Each row was made from one small tree. Brackets hold a mark, then the marks that hang from it, in alphabetical order. Every link used is in the known rows. Write each row's tree.
In the rows, zero is written as 128.
Known rows:
[D Q]: [ 91 114 137 119 126  87 104  90 132 146 141  80 138  80 151 115 103 154
 160 106 144  99 137 137 134 152 141 127  92 115 103 115 123 150 168 129
 101 129 173 159 148 163 141 121 118 114 110 117 113 162 117 101]
[K [A D]]: [ 89  94 171 131 154 132 123  35 120 101 134  75 134 121 147 105 108 180
 145 123 148 103 112 171 129 151 136 178  87 104 141 128 119 193 115 123
  93 152 141 123 133 161 143 163 103 116  96 134 150 134 102 101]
[D [A K [L E]] Z]: [ 96 121 126 119  95 144  82  99 181 125 185 118 157  42 124  39 107 121
 142 104 186 103 139 218  94 104 112  93  67  99 106 134 105 120 171 111
  59 156 180 159 159 177  95 129 123 152 163 106 133 154  99  65]
[M [K A]]: [ 90 112 138 152 159 114 117  53 130 125 145 100 118  99 163 107 130 174
 156 128 157 132 121 162 139 149 190 179 107 125 140 131 109 168 118 140
 114 130 137 151 140 164 133 141 118 144 104 149 143 141 111 106]
[M [K [A L]]]: [ 91 110 144 148 141 137 100  48 132 126 151 101 129  89 145  98 134 177
 148 123 161 138 132 175 135 144 170 171 106 114 136 125 112 156 130 136
 107 130 138 150 136 166 122 154 114 145 112 153 144 142 105 101]
[D A Q Z]: [103 126 118 120 136  73  85 105 188 147 148 103 143  41 155  84 113 145
 174  87 156  78 130 180 118 139 178  98  55  98  97 143 104 133 198 112
  77 150 204 170 174 192 130 114 109 132 123  84 101 163 101  99]
[K A M]: [ 78 134 177 122 150 113 132  36 138 125 141  81 134 109 149 126 106 180
 118 108 134 109 100 145 139 166 178 179 105 115 142 127 119 163 125  91
 115 151 135 121 127 177 109 166 118  94  94 147 126 126 131 109]
[M [K [A D [L E]]]]: [ 97  98 148 140 135 157  93  42 134 119 141  94 138 104 142  82 131 159
 156 123 171 126 143 179 123 134 156 173 102 101 145 127 105 162 112 135
  86 125 133 148 138 176 132 164 115 145 118 149 156 153  92 102]
[L A [E [K M]]]: [ 99 116 162 116 156 110 123  70 113 134 133  89 153 135 162  25 130 135
 140 107 180  94 127 180  90 138 133 142 133 112 109 134 100 124 118 120
  76 130 130 140 109 156  89 133 165 112  98 115 127 153 115 114]
[A D K L]: [ 94  96 144 118  86 213  94  63 122 129 160  86 154  72  98  45  83 110
 128 145 183 115 173 187  97 107  45 139  77 105 112 102 138 172 144 132
  71 131 154 133 149 153 129 169 117 140 183 149 165 170  85  92]
[R [L [A [K M]]]]: [ 89 122 145 141 162 104 162  71 115 162 136 109 148 102 166  71 103 124
 143 125 131 119 147 171 134 170 136 151 110 100  92 116 139 151 137 121
  78 113 170 133 124 147 119 152 155 145  97 152 127 131  94 164]
[C [A D] G [Q T]]: [124  72 143 129  90 123 127  72  32  99 130 110 117 102 202 150 103 152
 106  69 151 119 151 169 121 146 102 198  90 116 102  97  83 197 127 145
  64 119 161 152 138 183 161 104  95 147  86  82  90 114  92 141]
[D [Q [C [A L]]] Z]: [ 89 106 135 101 133  93  71 103 169 151 124  97 162  43 178 144 131 153
 177  87 141  82 128 142 116 136 132 118  67 116 111 146  78 155 208 118
 100 150 204 182 137 192 136 129  74 112 102  81 105 144  95 105]
[A L]: [ 85 107 159 128  99 153 102  76 122 133 154 100 144  77 111  86 112 155
 116 115 157 127 132 177 121 137  88 129  98 103  92 110 127 134 149 121
  86 149 169 140 132 159 113 164 123 133 124 140 140 153 102  91]
[K [A D] M]: [ 86 122 181 119 151 140 131  26 137 123 119  72 138 119 143 111 100 165
 123 114 143  91 110 147 131 158 167 192  95 101 151 126 115 179 113  93
 100 147 136 112 130 188 125 180 112  96 100 145 137 138 113 122]
[L [E [K [A D] M]]]: [ 94 124 162 115 123 124 107  66 125 111 129  75 157 128 163  73 109 144
 148  98 185  79 120 159 104 137 136 159 113 121 130 127 116 153 122 110
  75 135 118 132 132 176 106 147 132 110 105 126 135 138 135  84]
[D [A K L] Q Z]: [105 124 112 109 101 124  59 100 194 151 181 101 163  15 125  57 104 127
 167  95 168  90 166 200 104 113 134  80  50  99  96 131 116 126 218 115
  70 143 195 174 169 176 110 122 109 137 164  97 111 167  98  77]
[C [A D K]]: [105  97 133 127 118 135 128  78  91 123 137  99 126  79 178 102 116 120
 140 135 135  93 158 150 113 141  80 166  74 120 116 108 115 201 123 133
  90 143 149 137 153 156 148 129  95 141 124 114 130 146 101  98]
[M K]: [ 90 120 119 157 147 112 124  82 124 141 135 113 113  89 165  93 126 152
 150 131 165 131 129 152 133 147 175 166 110 125 120 126 111 152 125 142
 108 123 154 156 149 173 139 132 131 156 120 145 140 158 107 116]
[C [A K L] [Q D]]: [116  97 155 131  85 143 113  81  77 142 168  84 134  56 188 136  83 140
 114  69 151 132 148 171 118 125  50 148  79 111  93  93  98 143 142 139
 102 124 162 150 124 170 144 109  91 143 124 113  94 132 129  78]
[R [L A]]: [ 90 113 153 149 172  89 162  72 110 154 125 111 144 110 171  75 116 140
 151 120 128 120 133 177 138 176 137 150 111  94  86 121 130 153 129 127
  71 118 176 135 121 149 131 156 150 148  74 141 125 128  86 167]
[E [K A]]: [ 90 125 150 138 158 102 115  65 102 110 135  75 130 104 177  99 123 191
 155 103 173  91 109 169 122 156 151 167 102 147 108 132 143 173 160 129
 111 149 125 122 143 137 122 144 108 119  96 130 136 113 149  93]
[R [L E]]: [ 84 116 146 140 123  94 142  89 123 137 135 106 159 114 171  95  99 129
 156 105 145 108 136 161 139 166 124 142 108  97  99 111 132 147 122 117
  57 113 169 141 133 167 127 148 146 150  81 140 130 126 103 128]
[M [K [A [D Z]]]]: [ 90 104 136 153 158 131 109  54 136 122 129  96 126  97 167  95 124 163
 162 128 170 112 128 167 128 145 189 186  95 114 143 145 101 178 121 139
 103 130 144 148 148 178 145 153 108 146 108 141 147 143  96 118]
[Q C T]: [ 83 119 132 123 161 133 124  93 128 128 114 136 121 118 157 160 124 166
 147 116 127 155  59 154 113 140 123 162  90 130 140 137  96 146 146 123
 107 150 179 160 100 190 139 145 121 116 146 144 171 139 113 141]
[L [A D K]]: [ 98  87 148 131 164 145 139  59 107 134 140  92 131 111 138  28 104 125
 139 152 160 115 145 186  96 129 101 157  98 106 115 125 114 170 116 142
  85 135 152 140 127 142 133 138 146 132 131 130 150 166  75 130]
[Z [D A]]: [112 139 144 129 131 131 157  77 117 155 132 120  94  88 150  82 132 166
 119 103 164 105 111 193 109 145 136 146  97  74 112 113 149 165 137 118
  76 148 163 126 155 196 138 114 138 155 123 141 129 163  86  82]
[C [A [D Z] K] G]: [109  82 141 130  84 129 127  78  84  94 149 111 138  60 189 115 119 129
 133 117 156  80 188 175 106 131  94 165  81 139 109 114 109 225 144 128
  80 145 152 168 179 162 137 120  90 149  96  85 103 126  86 111]
[R [L [A [D Z]] E]]: [ 93  98 156 136 152 110 142  72 125 139 116 102 168 127 170  48 110 113
 163 116 149  94 146 182 117 158 124 147 106  76  98 129 108 152 113 123
  41 114 176 143 116 169 129 161 149 148  75 124 132 136  70 158]

Write each row's tree:
[ 89 124 136 123 116 172 132  68 129 137 133  84 135  90 137  63  72 102
 129 144 171  97 148 142 108 125 105 167  85 120 129 113 137 182 126 117
  90 127 145 125 157 175 135 152 130 123 168 148 150 170 109 114] | [A D [K M]]
[102 132 143 108 133 143 129  83 119 164 117 109 110  97 155 137 126 166
 143  96 154 112 108 151 108 147 129 155  98  87 125 120 139 166 161 128
  92 129 170 148 124 207 150 114 121 124 128 143 135 160  94 105] | [Z [D [Q C T]]]
[103 126 148 108 122 140 131  80 113 156 122 116 112  94 157 140 129 171
 139  93 155 111 119 160 107 145 130 156 104  89 125 117 139 175 162 125
  87 128 168 156 133 208 144 112 124 128 123 140 127 154  86 112] | [Z [D [Q [C G] T]]]
[ 99 100 135 113 141 144 105  77 130 140  99  93 138 111 145 116 104 138
 168 122 147 105 119 146 109 137 115 159  73 100 130 125 110 174 146 131
  80 129 176 152 135 193 164 153 111 114 139 127 153 172  90 139] | [A [D [Q C T]]]
[ 88 147 157 131 156 108 121  60 114 124 126  73 135 103 174 101 117 180
 141  96 170  85 107 152 121 159 173 173 108 144 116 134 143 165 159 109
 113 144 120 114 141 155 108 158 115 104 104 136 128 119 157 104] | [E [K A M]]
[ 92  85 159 135 180 128 134  65 123 131 115  94 136 111 148  41 113 142
 143 135 161  98 126 185  99 141 124 156  96  93 104 146  94 163 117 133
  82 147 174 142 123 164 133 151 133 130  99 111 138 162  67 146] | [L [A [D Z]]]
[ 99 119 151 129 157 115 103  62 105 115 122  61 138 104 173  90 119 179
 169 104 176  76 124 168 116 151 148 167  92 135 112 131 143 185 165 135
  96 138 127 123 148 147 134 153 101 114 103 123 136 127 136 102] | [E [K [A [D Q]]]]
[ 96 117 153 135 161 120 115  61  99 111 120  67 132 112 174  86 117 180
 161 109 179  83 114 173 113 150 144 176  96 138 115 130 143 183 153 133
  95 145 123 116 148 145 132 156 103 121 105 129 144 121 136 101] | [E [K [A D]]]
[ 87  90 175 114 126 155  77  39 148 111 145  67 161  89 126  99 108 176
 149 108 160  91 139 182 119 138 123 153  74  92 128 134 112 173 156 119
  83 148 160 139 129 170 130 178  84 112 103 121 139 136  91  98] | [K [A [D Q Z] L]]
[ 97 115 160 130 143 143  99  55 101 111 130  70 143 102 154  79 123 181
 154 107 182  88 125 186 109 144 123 167  93 128 111 127 144 177 161 131
  93 145 126 119 141 144 122 171 101 122 110 133 147 125 129  98] | [E [K [A D L]]]
[123  96 161 147  95  97 149  82  84 113 155 101 118  84 187 132  72 172
 115  50 178 134 123 203 123 128 121 149 104 114  93 102 106 152 140 129
  86 130 169 169 161 187 149  99 131 149  90 106  83 135 112 109] | [C G [Q [D A]]]
[110  78 147 117 101 141  94  74  79 132 126  86 138  70 186 104 105 140
 113  74 163 100 145 160 121 136  77 169  67  93  91 110  74 167 149 140
  67 133 181 131 128 181 156 129  72 144  96  81  98 131  85 102] | [C [A [D Z] L] Q]
[ 99 101 149 111 141 119 122  83 121 141 117 123 134  81 177 149 154 161
 147 109 122 130 101 154 120 138  90 147  85 123 130 120  83 169 157 119
 103 166 169 159 123 176 136 145  91 123 104 118 137 141  91 104] | [Q [C [A L]]]
[ 99 102 141 107 126  85 106  85 136 147 131  98 142  77 165 145 121 165
 171 100 140 114 128 146 128 141 138 129  94 129 121 120 105 167 184 124
  98 138 175 181 152 177 145 120 113 108  98 112 112 156  94 113] | [D [Q [C G]]]
[ 92 108 144 143 131 139  96  51 135 125 156 102 138  97 148  89 135 167
 150 119 166 133 135 177 130 137 164 165 111 111 139 124 102 150 121 134
  97 128 132 154 132 169 120 152 120 143 112 150 147 145 104  93] | [M [K [A [L E]]]]
[117 139 139 113 108 156 115  76 128 167 140 119 113  78 122  94 129 161
 128  88 158 110 133 197 101 141 125 129  86  57 106 109 149 143 166 119
  63 130 171 139 139 206 130 120 132 142 150 143 129 173  88  93] | [Z [D [A L] [Q T]]]
[105  86 143 114 168 138 122  59 122 150 133  87 139 103 146  44 113 125
 161 145 151 113 146 178  98 125 105 145  90 109 124 128 103 170 143 143
  87 130 161 156 125 151 138 132 138 118 134 124 144 175  69 134] | [L [A [D [Q C]] K]]
[ 90  96 133 106  83 200  57  77 154 138 160  73 176  43 105  50  80 103
 153 127 191  86 190 177  93 101  69 120  61  99 104 123 128 161 185 131
  70 126 178 154 155 168 129 162  97 130 178 122 143 169  83  93] | [A [D Q Z] K L]
[ 93  80 154 117 138 148 111  68 133 118 149  88 163 121 146   4 101 101
 151 136 186  92 151 192  77 108  92 136 104  97 128 138  88 151 103 136
  59 131 155 156 118 162 112 127 152 129 126 108 148 168  74 105] | [L [A [D Z] K] E]
[100 101 141 139 139 149  89  44 137 136 139  91 138  91 141  92 129 161
 162 123 164 124 149 174 128 138 165 172  96 100 140 125 109 167 133 140
  94 120 140 152 138 173 136 162 109 141 121 147 146 155  93 110] | [M [K [A [D Q] L]]]
[ 98  97 144 115 159 111 130  84 130 136  95 116 132  88 197 144 146 149
 161 113 129 105  94 143 114 137 109 161  74 122 139 137  75 188 147 120
  99 166 175 156 134 189 154 143  83 125 100 106 136 141  85 119] | [Q [C [A [D Z]]]]
[ 92 122 157 133 141 126  99  61 101 114 142  75 140  94 158  91 125 189
 147 100 176  99 120 184 118 148 135 158 102 137 103 125 145 163 169 129
 102 149 126 122 136 137 111 160 104 119 108 131 139 117 142  90] | [E [K [A L]]]
[ 92 104 149 141 171 102 143  71 124 158 111  99 154 103 168  67 110 128
 167 117 138  91 150 176 128 171 139 150  94  83  85 129 123 162 144 128
  61 114 187 140 128 162 141 162 137 144  75 128 125 140  72 176] | [R [L [A [D Q Z]]]]
[ 89 123 160 115  85 156  86  79 127 129 149  92 167  90 122  63 114 142
 122  99 183 107 138 178 102 125  89 128 111 108  98 112 122 117 149 109
  74 135 146 137 127 168  89 162 133 124 128 135 137 151 121  80] | [A [L [E [K M]]]]
[ 89 115 148 147 131 127 121  98 107 125 137  88 120  96 180 147  57 163
 120  60 172 135  80 161 117 141 120 162  88 109  94 135 103 118 134 134
 107 122 190 154 110 200 154 116 116 132 127 120 118 130 140 125] | [C [Q [D Z] T]]
[ 91 106 148 137 144 105 146  75 116 143 149 109 161 117 165  50 107 115
 159 120 144 117 151 182 122 155 115 138 115  97 102 113 125 140 119 128
  56 110 158 145 115 147 115 139 162 148  92 140 133 133  87 140] | [R [L [A K] E]]
[ 82 104 127 130 120 167 112  84 138 117 142  84 141  73 146  57  72 108
 148 141 187  85 147 162  99 117  99 154  70 125 118 133 128 188 142 134
  85 135 168 140 164 167 146 141 111 139 160 122 152 155  96 103] | [A [D Z] K]
[ 88  98 139 124 130 129  96  85 149 132 110  73 151  81 151  86  91 132
 163 116 171  66 142 148 111 140 132 147  68 100 106 140 112 175 156 127
  78 134 187 151 157 192 158 150  98 123 117 101 129 167  87 125] | [A [D Q Z]]
